Each row comes from the steps of one walk. Every step used is in the known rows, and no mark comes twice. Write the walk behind each row, first mark first.
In the rows, zero is written as 128.
Known rows
f > g: [ 98 127  84 139 134 153 123 102 104 122 137 151 132 137 164 122 105 116
 148 152 131 115 180 135 152 138 135 103 127 129 106 138 123  96 137 153]
h > g > t: [102  94 102 124 138 136 118 114 115 116 116 139 131 144 155 124 112 119
 131 153 131 152 151 130 142 137 159  94 135 132  90 141  98 100 135 119]
m > t > h: [111 156  82 128 143 153 130  95 102 124 102 162 124 149 139 124 115 134
 126 156 138 125 152 103 152 125 152  70 116 128  95 106 119 101 134 139]
m > g > h > t: [ 95 128  79 136 146 173  94 104 111 128 126 107 123 134 166  97 116 126
 158 142 124 135 188 120 145 115 145  86 110 117  56 170 106 118 121 160]
t > w > h > f: [112 143  99 156 164 142 120  85  96 111 107 129 141 142 155 143 129 145
 119 149 136 130 166  97 122 140 183 106  92 120  44 135 130 121 132 147]
t > m > f: [114 141  87 141 143 125 107  92 100  97 135 143 123 153 164 106  99 106
 145 140 104 113 162 127 135 104 181 104 103 108 109 147 112 110 141 132]
f > g > h > m > t > w: [104 144  77 154 150 153 145  93 132 118 122 130 123 133 145  99 124 141
 130 143 140 138 175 105 148 129 152 101  91 148  86 147 112 109 143 148]
m > w: [107 134  95 108 137 125 109 111 109 124 123 140 140 153 159 125  89 112
 134 141 124 103 144 113 138 123 140 108 121  76  80 124 127 116 127 148]
g > w > f > m > t: [108 147  75 170 122 144 169  90  85 116 139 168 129 143 177 119 143 117
 145 158 135 117 156 104 164 122 169  78 114 146  65 106 109 102 136 133]
f > t: [102 142  78 138 126 149 114  92 112 114 119 152 133 146 160 118  92 127
 142 153 131 121 167 118 155 126 143 107  96 118 100 135 108  91 137 130]
t > h > m > w: [104 143  79  93 146 145 104 112 143 118 130 143 142 143 143 124 101 140
 124 143 147 117 141 107 144 115 136  88 111  89  51 130 134 125 114 133]
w > g > t > m: [ 79 101  95 134 135 142 111 116 109  99 134 151 132 139 177 127 106 110
 141 151 122 138 169 137 142 120 194 123 118 120 109 138  92 107 127 137]
h > w > g > t: [ 65  97  73 129 118 148 117 132 114 118 134 164 136 139 169 116 114 115
 136 156 160 126 166 131 146 116 169 124 105 127  79 141 109 111 117 145]
f > w > m: [ 70 127  84 146 128 140 117 131 107 122 141 152 131 139 160 144 107 121
 155 150 154 111 182  97 121 125 135  95 120 115  84 130 141 115 106 138]
h > f > w > g: [ 74 106  97 165 127 159 131 132 110 123 150 149 153 132 154 156 127 113
 150 166 143 121 193 119 123 148 155 113 118 125  54 119 136 132 104 148]
f > t > m > w: [105 145  89 121 124 136 104  90 116  96 134 151 134 155 165 119  76 133
 138 143 101 106 160 116 151 123 168 115  81  76  87 123 108  96 158 130]
t > m: [106 135  97 127 138 124 114  99 105 108 133 144 134 150 160 132  93 116
 140 147 100 127 176 123 138 129 166  99 110 104 104 139 121 104 146 134]
h > w: [ 93 131  77 124 120 129 121 116 109 128 131 156 142 151 151 121 101 121
 131 154 138 114 174 117 142 124 142 102  95 110  75 142 136 110 136 144]
w > m > g > t > h: [ 50 112  64 125 147 174  93 135 103 118 119 152 107 133 162 109 124 134
 144 135 164 121 152 107 132  93 174  69 114 132 102 143 104 103 108 145]
t > w > g > h > f > m: [ 85 123  85 179 146 155 137 143  98 115 145 116 144 123 152 126 140 121
 127 159 130 136 196  95 120 129 172  94  74 139  65 139 122 138 107 148]
t > w > m > f > h: [106 160  52 168 166 141 109 123  92  79 116 152 122 138 161 102 118 121
 139 135 143 103 154  98 118  91 173 106  94 130  93 150 123 123 110 138]
t > h > g > w > f > m: [114 135  76 158 136 168 149 112  94 111 143 155 145 133 168 137 148 136
 136 170 145 149 171 114 167 132 158  54 113 149  29 124 129 112 128 109]
g > w > m > f: [ 87 138  81 136 128 138 111 109  85 106 132 149 127 151 178 104 111 111
 159 144 154 105 151 113 142  89 172 108 119 112  74 153 120 109 119 134]
g > h > f > t > w: [105 148  94 158 137 154 122 109 107 108 109 119 137 143 132 118 118 144
 126 159 125 146 191  96 130 132 176 105  59 128  70 159 115 111 147 140]
w > m > t > h > f: [ 83 139  89 143 140 162 139 122 101 121 127 151 113 136 121 128 146 146
 125 162 154 114 158  79 125 116 165  66 113 145  80 117 120 107 143 136]
f > w > g > h: [ 82 124  86 156 132 153 123 138 116 123 131 135 146 130 170 139 112 122
 164 162 152 140 205 125 135 133 142 116 116 120  79 140 142 131  95 152]
g > h > f > m > w > t: [101 122  79 146 144 133 129 132 108 138 157 121 131 131 143 107 116 134
 129 159 114 114 195 101 128 121 158  80  88 100  60 129 111 109 130 146]
w > m > t: [ 82 138  83 142 139 135 138 111 102 126 126 150 111 140 152 116 117 124
 137 146 146 104 148  86 136 110 144  94 123 128 114 120 111 101 137 136]
w > h > m: [109 134  75 132 162 136 119  81 139 114 130 131 134 137 174 124 113 151
 141 141 157 132 153 123 143 121 140 106 118 124  60 145 127 114 115 131]
f > t > w: [103 158  78 148 139 149 112  89 103 109 103 149 139 147 158 124  94 123
 123 145 126 125 166  97 149 130 161 114  70 112  87 133 106 100 136 131]
w > m: [ 80 130  84 131 141 136 118 127 104 124 136 138 123 135 159 124 109 118
 144 144 148 112 161 100 131 108 137  99 123 117 104 145 125 109 123 138]
g > w: [106 134  99 121 122 135 115  93  91 120 113 153 151 161 174 134  95 116
 146 155 128 133 167 130 157 130 158 105 123 102  63 139 129 102 127 141]
w > h > t > m: [125 141  98 136 156 153  99  57 103  94 133 131 130 143 185 130 107 150
 145 151 117 137 177 125 147 131 173 104 111 111  37 144 108 101 146 138]
w > m > f > h > t: [112 147  55 158 153 165  97 109 101  79 141 146 112 133 164  91 122 128
 162 152 144 105 163 118 132  90 154  97 124 138  57 161 106 115 113 136]
t > h > f > g: [ 98 128  92 141 137 180 124 113 101 121 139 153 135 135 132 134 130 138
 135 170 140 125 189 128 141 145 155  75 116 147  74 136 133 103 143 152]
t > w > g > h > m: [ 87 133  74 145 161 147 126 127 139 117 128 112 143 123 158 116 119 125
 129 142 153 148 176 102 139 115 154 130  88 122  70 166 120 141 104 139]
w > m > g > t > h > f: [ 45  98  77 134 142 179 101 143 102 118 130 145 110 131 142 116 146 141
 138 145 159 122 159 103 117 101 187  63 111 143  80 147 103 109 118 147]
w > m > g > h > f > t: [ 54 120  70 164 134 174 117 136 116 118 143 117 109 125 149  96 134 152
 162 146 148 118 189 101 125 101 159  89  77 140  91 169 108 106 133 147]
g > h: [111 137  92 126 141 130 116 121 111 123 114 121 133 145 153 118 103 126
 148 154 130 144 182 122 138 120 141  96 117 114 102 160 133 115 126 147]
g > t > w > h > f: [101 120 104 147 157 145 110  89  95 102  96 138 132 148 157 137 132 145
 116 149 145 144 153 108 120 135 208 106  97 131  50 137 108 110 131 146]

Write each row's walk
[ 92 146  83 160 153 150 141  99  99 124 107 152 135 134 164 126 119 108
 119 144 137 116 150  90 148 128 167 124 100 121  92 108 103 120 125 144] | m > t > w > g
[ 62 124  69 142 150 150 110 142 109 131 132 115 112 127 165 100 119 130
 162 131 149 119 178 104 126  94 143  89 107 121 109 166 127 118 115 154] | w > m > g > h
[100 122  96 121 137 127 121 114 113  96 137 152 122 143 165 122 118 115
 135 139 119 122 144 118 138 111 200 112 120  96  86 139 101 116 151 138] | g > t > m > w > f
[ 98 126  93 134 119 155 121  90  88 118 130 160 146 153 180 129 101 120
 158 159 133 124 181 147 167 141 153 109 128 123  71 140 128  90 140 154] | f > g > w
[ 85 124  81 139 144 140 106 102 105 116 136 141 126 145 172 118 100 114
 147 129  96 114 173 125 137 118 171  92 100 105 105 141 112 108 138 147] | t > m > g
[100 133  75 148 132 164 128 102  81 133 144 161 147 143 151 133 126 141
 125 176 128 133 203 109 155 132 182  58  91 129  30 113 113  89 125 132] | g > w > t > h > f > m
[135 144  81 142 146 154 101  87 106  76 134 149 133 148 164 124  99 136
 150 161  92 134 192 137 141 132 167  94 115 121  54 148 112 105 140 139] | f > h > t > m
[ 85 139  91 135 123 138 139  98  86 121 120 158 127 154 169 120 115 126
 147 152 148 113 149  98 151 115 163  99 124 119  78 122 116  94 139 137] | g > w > m > t
[ 68 137  69 150 159 178  94 107  95 122 131 124 121 124 172 111 121 116
 134 125 136 109 164  76 134 107 158  98  89 113  46 152  95 120 118 150] | h > t > w > m > g
[ 86 119  76 136 147 146 127 132 149 121 144 114 140 122 163 110 119 129
 149 151 157 145 179 124 144 112 134 121 114 127  84 167 123 132 103 138] | w > g > h > m
[ 91 136  54 164 122 140 153 127 106 123 166 160 130 129 162 114 141 117
 133 156 145 107 179 103 145 114 147  81  85 143  69 134 132 119 129 135] | h > w > f > m
[ 87 126  76 138 147 147 108 124 111 132 117 118 125 141 164 103 110 124
 157 133 128 130 180 122 136 112 145  89 106 115 103 161 125 118 118 160] | m > g > h
[ 85 136  49 145 131 137 123 143 111  99 139 169 128 141 155 114 111 145
 147 157 155 105 180 115 129 108 140  98  99 132  78 150 148 112 125 141] | f > h > w > m
[ 91 137  86 135 131 152 112 119 125  97 140 132 136 137 177 110  88 141
 153 151 119 124 178 124 152 114 167 136  77  85  89 142 110 113 143 138] | f > t > m > w > g > h
[109 136 102 108 135 118 107 104 110 107 136 143 137 157 161 129  83 118
 135 139  97 109 156 117 136 124 164 108 107  68  86 127 125 112 147 142] | t > m > w
[ 83 120  74 140 136 143 124 129 105 120 160 145 144 133 181 121 102 105
 139 145 134  92 152 113 142 119 139 105 111  94  75 103 117 125 100 144] | f > m > w > g
[ 79 118  71 127 131 148 110  94 125 127 134 143 143 150 179 111 108 122
 155 132 137 124 159 129 156 116 154 101 111 111  47 151 116 112 110 145] | h > m > g > w
[ 95 127  97 124 144 134 113 133 119 106 141 121 140 137 173 120  96 126
 148 147 116 125 177 124 138 114 167 129 103  76  87 144 129 130 133 149] | t > m > w > g > h
[ 73 136  83 157 127 141 138 116 104 125 129 163 120 142 155 135 116 125
 150 150 153 106 167  88 127 125 143  89 120 127  90 105 126 105 122 138] | f > w > m > t
[121 142  90 139 156 162 101  63 103 110 120 128 132 139 182 127 113 147
 146 154 144 132 165 121 151 128 148 104 124 117  31 140 111 107 124 144] | w > h > t
[ 72 104  77 159 126 156 107 120 109 102 132 163 131 138 179 117 119  98
 159 150 159 120 162 137 133 112 183 120 124 130  86 129 102 121  86 143] | m > f > w > g > t
[109 130  77 157 138 145 148 108  98  94 115 165 129 149 168 122 124 151
 152 163 141 130 154 119 148 132 153  90 131 143  58 123 120  95 143 118] | f > h > g > w > m > t
[112 129  58 166 161 143 121 130 111  84 138 144 116 130 161  98 125 132
 154 148 144 115 155 124 126 101 145  94 125 145  89 153 121 115 121 114] | w > m > f > h > g
[130 150  61 154 152 138 110 107 102  86 117 159 126 150 162  99 108 118
 154 149 126 109 159 140 133 107 158 100 121 129  99 145 125 114 114 141] | m > f > h
[ 91 127  91 124 135 159 120 120  96 115 123 147 142 142 161 139 120 147
 139 165 159 145 163 108 154 124 151  77 122 124  42 140 135 104 131 113] | t > h > g > w > m
[ 74 119  98 158 116 165 152 102  84 120 146 162 121 144 155 122 140 136
 153 166 148 107 172 114 147 132 171  97 124 152  64 126 115  87 160 152] | h > f > g > w > m > t
[126 142 108 130 141 157  98  45  90  89 125 139 144 159 202 135 103 153
 154 159 118 146 179 135 163 132 192 108 112 103   4 145 113  98 147 139] | g > w > h > t > m
[ 83 147  48 165 165 171 107  63 137 105 115 135 128 131 186 105 115 161
 135 118 153 121 153 102 149 115 165 113  56 125  51 140  99 108 117 134] | f > t > w > h > m > g
[102 156  76 151 159 160  95 111  95 101 125 106 116 128 157  88 126 121
 140 143 149 126 171  80 127  85 171 107  87 121  52 182 103 129 121 141] | g > h > t > w > m > f
[117 136  78 138 150 165  99 107 114  74 150 150 144 137 180 123  99 130
 151 157 104 112 173 137 147 125 167 127 115  89  33 132 108 126 129 147] | f > h > t > m > w > g
[ 97 134  82 150 135 176 114  77  92 105 149 141 132 138 194 117 136 116
 162 144 109 130 179 124 165 115 195 102 108 116  19 160  97 112 149 146] | h > t > m > g > w > f
[101 152  70 126 124 151 133 101 106 129 112 176 130 151 136 117 117 145
 118 161 149 115 163 103 153 123 154  72  89 128  71 114 131 101 143 140] | m > t > h > w
[ 79 148  35 156 151 192 126 101 147 114 141 149 117 114 158 101 144 148
 145 137 162 124 160 106 166  99 150  82  82 150  69 150 101 114 122 125] | w > f > t > h > m > g
[ 99 112 102 120 130 125 105 103 106  98 123 151 125 156 162 124  98 118
 137 147 107 141 165 133 135 124 193  98 115 114 110 144  99  95 143 136] | g > t > m
[123 112  71 161 155 149 140 128 120  85 119 155 123 127 160 120 147 133
 145 162 139 155 158 139 141 129 166  94 141 162  83 150 107 110 134 118] | w > f > h > g > t
[ 72 101  85 129 140 176 100 124 104 118 116 150 120 142 138 121 138 132
 135 148 137 133 162 124 126 120 192  62 109 137  75 141 103 108 120 152] | m > g > t > h > f
[116 147  68 155 145 179 141 106 122 108 125 149 128 120 149 126 142 150
 131 166 153 145 165 108 168 127 144  81  99 152  68 135 111 103 150 102] | w > f > t > h > g
[ 81 128  91 167 130 180 144 119 109 123 130 168 139 136 136 153 144 135
 137 175 154 122 181 105 132 146 167  85 112 144  51  90 131 123 115 144] | m > t > h > f > w > g
[ 80 135  44 150 143 174 111  98  82 140 135 166 137 138 184 112 112 134
 140 147 129 118 191 114 170 116 171  54  86 115  51 111 104  87 108 142] | f > m > g > w > t > h
[119 159  83 153 158 165 122  91  99 113 124 132 132 123 159 127 138 107
 121 150 134 131 168  84 149 123 165 111 101 124  33 153 103 127 137 141] | h > t > w > f
[114 117 104 126 126 136 126  96  99 120 118 141 153 156 171 137 103 122
 142 162 126 147 165 133 159 146 149 100 128 112  47 139 124 103 138 121] | h > g > w
[ 98 125  88 110 137 154  99 114 103 111 101 159 129 150 150 128 111 130
 129 156 146 145 155 124 143 120 173  77 123 127  94 134 112 100 120 136] | g > t > h
[119 139  65 119 150 129 111 116 146  95 134 150 141 146 154 115  94 138
 142 142 130 111 149 128 134 120 133 106 121  97  59 137 133 125 111 139] | f > h > m > w
[ 74 117  77 139 150 150  95 108  96 119  97 144 127 145 168 113 111 108
 126 122 126 126 150 108 132 117 191  99  94 115  93 141  92 110 115 154] | m > g > t > w
[112 146  92 128 145 126 130 112 110 105 146 143 130 139 165 128 114 113
 137 141 111 107 153 108 139 116 173 113 112  86  81 136 124 123 155 137] | t > m > w > f
[115 140  80 158 145 186 133 106 111 116 150 119 119 113 163 106 147 130
 162 167 146 142 201 126 161 123 141 103 128 154  56 179 112 114 148 156] | w > f > g > h > t
[ 89 103  68 139 136 152 112  95 134 100 149 150 113 136 162  81 121 115
 151 141 154 121 149 150 146 104 170 108 125 153  98 162  88  99 121 137] | h > m > f > g > t
[ 91 145  53 184 158 183 124  98  93 118 151 132 123 115 178 107 149 104
 131 132 124 111 173  82 147 115 167  76  81 138  32 137  89 129 115 147] | h > t > w > f > m > g
[ 76 135  49 159 123 170 148 120 103 125 147 181 134 134 159 113 131 137
 123 166 159 106 169 102 157 117 152  69  79 148  68  90 123 110 117 137] | f > m > t > h > w > g
[ 75 102  63 136 161 152 103  85 139 113 123 134 116 135 188 103 124 149
 150 123 162 133 142 134 139 109 172  98 116 133  71 151  94 107 103 143] | w > h > m > g > t
